Each row was made from one walk, in order. Every step used is in the known rows, and no mark comes twice. Write each row's walk.
Known rows
bino > dafuz: -0.56,-1.84,-0.87,-0.41,-1.42,1.32,2.29,-2.48,-1.74,-0.88,0.10,2.71,2.42,0.22,-0.42,1.51,0.38,-0.64,-2.68,-0.54
moza > zomo > vipinil: -0.59,-1.20,0.21,-1.35,1.69,1.35,-1.55,-1.11,0.00,0.61,-1.02,0.63,1.97,2.41,-2.75,-1.84,2.07,-0.92,-0.83,0.07
zomo > vipinil: 0.40,-0.86,-0.44,0.31,0.13,1.37,-0.29,-0.20,-1.92,-0.21,0.32,0.52,1.75,1.87,-0.99,-2.66,2.36,-0.32,-2.14,-0.80
zomo > vipinil > sinu > dafuz > bino: -0.75,-2.65,-0.69,3.08,-1.52,-1.19,-2.54,1.65,-0.65,-3.31,0.10,-0.01,3.24,1.92,-0.11,1.34,1.79,0.56,-2.70,0.98
zomo > dafuz > vipinil: -1.51,-4.20,-0.52,-0.50,-0.61,-0.03,-2.13,1.24,1.69,-3.12,2.13,2.93,2.57,2.62,-0.64,-4.07,2.07,-1.14,-2.41,-0.23
bino > dafuz > zomo: -1.31,-0.64,0.88,-0.25,-0.56,1.33,0.59,-2.99,0.17,-0.44,-0.44,2.54,2.63,0.86,-0.66,1.22,-0.88,0.36,-3.65,-1.62
vipinil > sinu > zomo: -0.80,-3.22,1.04,-2.62,-1.76,0.89,-1.32,-0.11,1.68,-1.78,-1.48,1.84,2.35,2.27,1.33,-0.72,-0.27,1.15,-2.53,1.22
zomo > dafuz: -0.76,-2.57,-0.97,-1.46,-1.35,0.88,-0.79,0.91,0.09,-1.91,1.32,1.64,-0.46,2.53,-1.30,-3.54,2.42,-0.85,-2.14,0.78
dafuz > moza: -0.21,-3.73,0.91,0.69,-0.02,-0.48,-1.50,-3.77,-0.40,-0.61,1.55,1.00,1.10,1.37,0.30,0.36,0.27,-0.13,-1.11,-0.79
denimur > dafuz: -1.11,-0.45,0.67,0.85,0.89,0.30,0.93,-0.92,-1.09,-1.89,-0.16,2.47,-0.71,1.82,-1.33,-3.55,0.80,-0.59,-0.85,1.02
zomo > vipinil > sinu > dafuz: -0.26,-2.75,-1.08,1.21,0.31,-1.67,-1.68,1.69,0.52,-2.18,-1.18,-0.41,3.19,2.23,-0.30,1.03,2.76,-0.30,-2.20,0.92
dafuz > moza > zomo > vipinil: -1.08,-3.53,1.44,-0.60,2.53,-0.43,-3.38,-4.01,1.23,0.40,1.14,0.40,2.57,1.74,-2.90,-0.37,2.07,-0.83,-0.74,-0.10
denimur > dafuz > vipinil > sinu: -3.15,-3.76,-0.35,0.21,1.65,-3.65,-0.38,1.01,2.25,-3.63,0.17,3.45,3.73,2.61,-0.35,-3.12,1.48,-1.06,-2.09,1.61
moza > zomo: -0.89,-1.83,0.59,-1.36,0.57,1.34,-0.92,-1.54,0.47,0.42,-1.68,1.27,0.53,2.23,-1.31,-0.12,0.18,-0.77,0.03,0.30
zomo > dafuz > moza: -1.28,-4.77,0.17,-0.84,-0.52,-0.90,-2.52,-2.01,1.03,-2.10,3.43,1.22,-0.06,2.01,-1.52,-2.16,2.46,-0.87,-1.99,0.63
zomo > vipinil > sinu: -0.86,-2.39,-1.85,-1.51,0.19,-1.37,-0.34,1.26,-0.28,-0.94,-0.30,0.24,3.51,2.54,-0.90,-1.90,3.56,-0.78,-3.01,0.71
dafuz > denimur: 1.16,-0.62,0.95,1.97,-0.38,0.87,-1.64,-2.35,-2.56,-1.40,-0.48,0.74,1.31,1.68,0.53,-0.82,-0.91,0.62,-1.25,1.07
bino > dafuz > moza > zomo > sinu: -3.28,-4.37,-1.95,-2.45,1.49,-0.55,-1.15,-4.58,2.08,-0.54,2.48,2.36,3.72,0.58,-4.38,4.49,-0.13,-2.46,-0.95,-1.30

Which walk is each row?
0.34,-0.21,2.12,3.14,0.78,1.17,-3.18,-0.40,0.96,-1.10,-1.09,-0.16,1.70,2.37,-0.72,-0.11,0.74,0.94,-2.20,-1.53 -> sinu > dafuz > zomo > vipinil
0.06,-1.78,0.27,0.33,-0.71,0.56,-2.77,-0.68,-1.08,-2.71,1.44,1.16,0.37,2.48,-1.18,-3.51,1.18,-0.05,-2.11,2.38 -> zomo > dafuz > denimur
-1.46,-0.42,0.96,2.99,-1.04,0.76,0.16,-0.72,-2.28,-3.30,1.25,2.75,-0.81,1.53,-1.27,-2.99,-0.27,0.55,-1.44,0.83 -> denimur > dafuz > bino
-0.70,-1.81,-2.13,3.31,-2.18,1.42,-2.06,0.91,-1.02,-3.60,1.52,0.80,0.53,1.74,-1.13,3.00,-1.52,-0.38,-0.87,-1.93 -> zomo > sinu > dafuz > bino
-2.86,-3.10,2.61,-0.03,3.20,-1.59,-2.11,-4.60,2.07,-1.08,0.67,2.17,-0.10,1.78,-3.03,-1.37,0.54,-0.91,0.67,1.63 -> denimur > dafuz > moza > zomo
-1.14,-2.35,1.00,1.12,0.03,-1.71,-2.69,0.35,2.90,-1.68,-2.35,0.25,1.96,2.85,0.92,2.37,-0.35,0.55,-2.21,0.19 -> vipinil > sinu > dafuz > zomo
-2.28,-2.87,0.04,-1.10,-1.56,1.64,-2.97,0.17,0.77,-2.21,1.50,1.92,-0.59,2.50,-3.02,-1.85,1.24,-0.57,-1.52,1.42 -> moza > zomo > dafuz > bino
-1.84,-4.62,-1.13,-0.64,0.05,-2.54,-1.06,0.96,1.75,-2.33,-0.22,2.12,5.17,2.50,1.42,-0.67,0.96,-0.93,-2.56,0.03 -> dafuz > vipinil > sinu
-0.55,-3.73,2.13,1.98,2.60,-0.68,-4.51,-3.75,1.99,-0.75,0.54,-0.31,2.14,1.61,-2.11,2.53,1.74,-0.38,0.19,0.19 -> sinu > dafuz > moza > zomo > vipinil
-1.74,-3.16,-0.09,1.47,-0.08,-1.03,-3.67,0.89,1.40,-2.44,-1.00,-0.09,3.20,2.31,-1.83,2.49,1.56,-0.12,-1.44,1.84 -> moza > zomo > vipinil > sinu > dafuz > bino
-1.50,-2.19,-1.71,-0.31,1.01,1.01,-2.46,0.16,2.11,-1.23,-1.22,0.51,0.86,2.50,-2.81,3.35,-0.80,-1.97,0.99,-0.76 -> moza > zomo > sinu > dafuz
-1.44,-1.27,-0.04,-1.35,1.01,-1.45,-1.97,0.98,1.62,-0.32,-0.91,0.29,3.87,3.16,-1.14,-2.20,2.22,0.18,-3.97,-0.24 -> dafuz > zomo > vipinil > sinu
-0.32,-2.83,1.70,-2.43,-2.14,3.13,-2.42,-0.06,1.49,-2.54,1.11,2.52,-0.33,2.38,-0.83,-4.39,1.02,0.96,-2.50,1.04 -> sinu > zomo > dafuz
-2.09,-5.42,0.72,-1.75,-1.17,-0.06,-0.83,-1.36,2.94,-3.30,0.21,4.36,7.12,0.83,1.20,1.32,-0.74,0.58,-4.22,0.46 -> bino > dafuz > vipinil > sinu > zomo
-2.50,-4.08,-1.29,-2.35,1.83,-0.63,-3.14,-2.79,2.32,-0.10,1.75,0.86,1.75,2.32,-3.67,2.07,-0.17,-2.01,0.20,-1.25 -> dafuz > moza > zomo > sinu
-3.65,-3.96,1.03,-1.57,4.22,-4.14,-2.88,-2.19,3.20,-1.42,1.01,1.26,2.87,2.45,-4.31,-2.20,3.71,-1.36,-1.10,3.06 -> denimur > dafuz > moza > zomo > vipinil > sinu
0.52,-2.11,2.75,-0.82,-1.59,2.79,-4.31,-1.21,0.51,-3.38,1.22,2.24,0.44,2.30,-0.39,-4.35,-0.34,1.72,-2.56,2.56 -> sinu > zomo > dafuz > denimur
-1.28,-4.08,1.78,-0.85,1.57,-0.40,-2.64,-4.59,1.57,0.52,0.24,0.95,1.12,1.64,-1.41,1.26,0.00,-0.84,0.21,0.13 -> dafuz > moza > zomo
-3.74,-3.11,-0.32,-1.49,3.70,-1.77,-2.62,-2.99,2.90,-1.76,2.07,2.03,0.47,2.35,-5.19,-0.52,0.33,-2.35,0.72,0.31 -> denimur > dafuz > moza > zomo > sinu
-0.99,-3.39,-1.90,2.31,0.15,-0.38,-2.65,1.43,1.80,-3.49,0.86,1.66,3.84,2.21,-0.32,1.94,-0.89,-1.39,-0.67,-2.47 -> zomo > sinu > dafuz > vipinil
-2.55,-2.35,2.30,0.11,4.29,-1.47,-2.78,-3.74,1.45,-0.76,1.57,1.66,1.36,1.72,-4.52,-2.97,2.50,-0.88,-0.18,1.52 -> denimur > dafuz > moza > zomo > vipinil
-4.03,-6.03,-1.23,-3.66,1.07,-2.65,-3.54,1.93,5.15,-2.64,0.38,2.62,4.14,3.60,-2.23,-2.08,2.72,-1.90,-2.23,2.45 -> moza > zomo > dafuz > vipinil > sinu
